In the rows, zero is written as 128.
Known rows, with every way that one mark hangs from another
zaril(muso(moror suru)): [183 137 142 116 165 125 124 116 134 148  93 108 170 115 135 142 153 122
 133]
vemuv(suru(moror rivob(muso(zaril)))): [ 93 118 118 150 122 168 175 143 144 120 155 149 129 135 131 142 115 171
 163]
rivob(moror(suru) muso zaril): [ 70 154 108 186 112 152 110  46  72 126 177  65  81  87 114 149 148 125
  99]
moror(zaril(muso(suru))): [191 152 164 130 154 102  54 140 128 110 109 125 162 142 126 126 123 121
  99]
suru(moror): [146  79 114 135 107  98 142 148 145 155 111 140 128 163 154 129 127 148
 167]
vemuv(suru(rivob(muso(moror) zaril))): [ 87 141 112 138 131 175 174 117 125 107 145 139 114 111 115 153 111 150
 140]
suru(moror(muso) rivob): [101 103 112 145  95 100 138 162 168 150 128 162 131 139 117 118 149 180
 184]
muso(rivob(suru zaril)): [100 137 122 122 108 142 131 124  92  95 114 136  91 119 150  91 118  91
 100]
vemuv(suru): [133 142 125 126 138 132 147 118 133 122 126 134 117 157 140 143  96 130
 130]
rivob(suru(moror(muso))): [ 88 119 128 170  94 117 142  91 119 149 123 100  99 154 148 117 123 131
 128]
zaril(muso(rivob(moror))): [163 143 146 172 139 107  95 100 109 123 108 124 137 128 141 115 137 139
 147]
rivob(suru): [111 130 131 163 116 121 142  92 104 122 109 108  88 141 163 130 108 119
 109]
muso(suru(moror)): [154 111 130  82 134 126 127 155 148 153 120 129 140 138 157 122 152 109
 132]
moror(suru zaril): [134 166 147 111 114  70  48 158 153 118 146 132 159 169 107 129 129 111
  74]
zaril(muso): [190 145 137 180 154 101  99 107 118 118  80 116 138 145 161 146 121 157
 142]
muso(moror(zaril) suru(rivob)): [142 114 145  33 141 130 135 183 162 150 134 156 177  90  80 123 163  97
 118]
muso(moror(zaril)): [159  94 132  80 132  90 134 158 145 154 114 144 162 128  86 132 124 111
 127]
zaril(muso(suru)): [191 158 147 146 166 122  92 112 123 121  90 109 149 130 163 139 142 132
 124]
moror(zaril): [171 126 146 120 132  82  75 157 132 113 115 147 137 153 117 124 104 122
 107]
muso(zaril): [194 110 103  95 175 122 140 182 135 108  95 142 126 114 156 123 101 120
 117]
vemuv(suru(moror rivob(zaril))): [ 97 116 105 127 112 160 178 141 147 115 137 150 112 131 131 139 114 153
 155]

Rows
[152 141 113 147 147 150 119  64  88 121 120  75  92  69 133 135 145 102
 111]
rivob(moror zaril(muso(suru)))
[ 89 132 120 136 111 137 158 135 160 137 147 150 128 152 115 132 121 164
 164]
vemuv(suru(moror(muso) rivob))
[101 141 115 106 106 119 111 122 109 119 148 134 107 109 117  96 144  89
 109]
muso(rivob(moror(suru) zaril))
[178 146 163 145 138  90  53 147 122 103 110 146 161 152 119 112 115 130
 113]
moror(zaril(muso(rivob)))
[113 158 114 126 127  93 101  98 135 156 163  94 119 116  94 118 149 111
 107]
rivob(moror(muso(zaril) suru))
[ 92 121 140 165  93 110 119 101 120 142 130 104 111 159 132 110 120 125
 114]
rivob(suru(moror(muso zaril)))
[127 116 123   4 140 159 154 170 131 143 125 145 156  79 105  89 166  51
 104]
muso(moror rivob(zaril) suru)
[ 81 125 105 168 106 157 159  34  66 120 137  65  40  77 135 126 122  89
  92]
rivob(moror suru zaril)
[120 130 116 119 131 138 154 132 151 140 138 128 133 158 128 126 109 138
 142]
vemuv(suru(moror(muso(zaril))))
[104 118 131 128 108 138 150 154 160 121 149 161 137 152 115 134 112 156
 154]
vemuv(suru(moror(zaril) rivob))
[105 125 111 145 118 162 170 129 144 111 131 141 120 133 135 143 116 160
 159]
vemuv(suru(moror rivob(zaril(muso))))
[120 148 118 139 150 178 114 101  77 103 129  92  98  92 153 141 133 117
  95]
rivob(muso(suru) zaril)
[112 126 136 147 115 140 142 143 157 119 143 154 145 151 117 139 115 163
 157]
vemuv(suru(moror(zaril(muso)) rivob))
[121 113 141 152 131 121 120 116 106 144 139 120 147 128 105 148 126 147
 135]
rivob(muso(moror(zaril)))
[101 140 122 138 123 142 162 114 137 122 150 146 107 123 117 145 115 146
 150]
vemuv(suru(rivob(moror)))
[106 114 130 150 122 126 136 150 131 123 135 160 134 107 104 146 136 173
 157]
suru(rivob(muso(moror(zaril))))
[184 101 113  49 172 154 145 200 155 134 118 132 151 105 162 110 141  95
 114]
muso(suru(moror) zaril)
[ 99 106 151  78 103 116 137 150 126 142 135 152 156 127  86  89 133  83
 109]
muso(moror(zaril) rivob(suru))
[119 125 140 154 133 146 115 118 108 143 143 110 131 135 154 141 144 145
 138]
rivob(muso(suru(moror)))
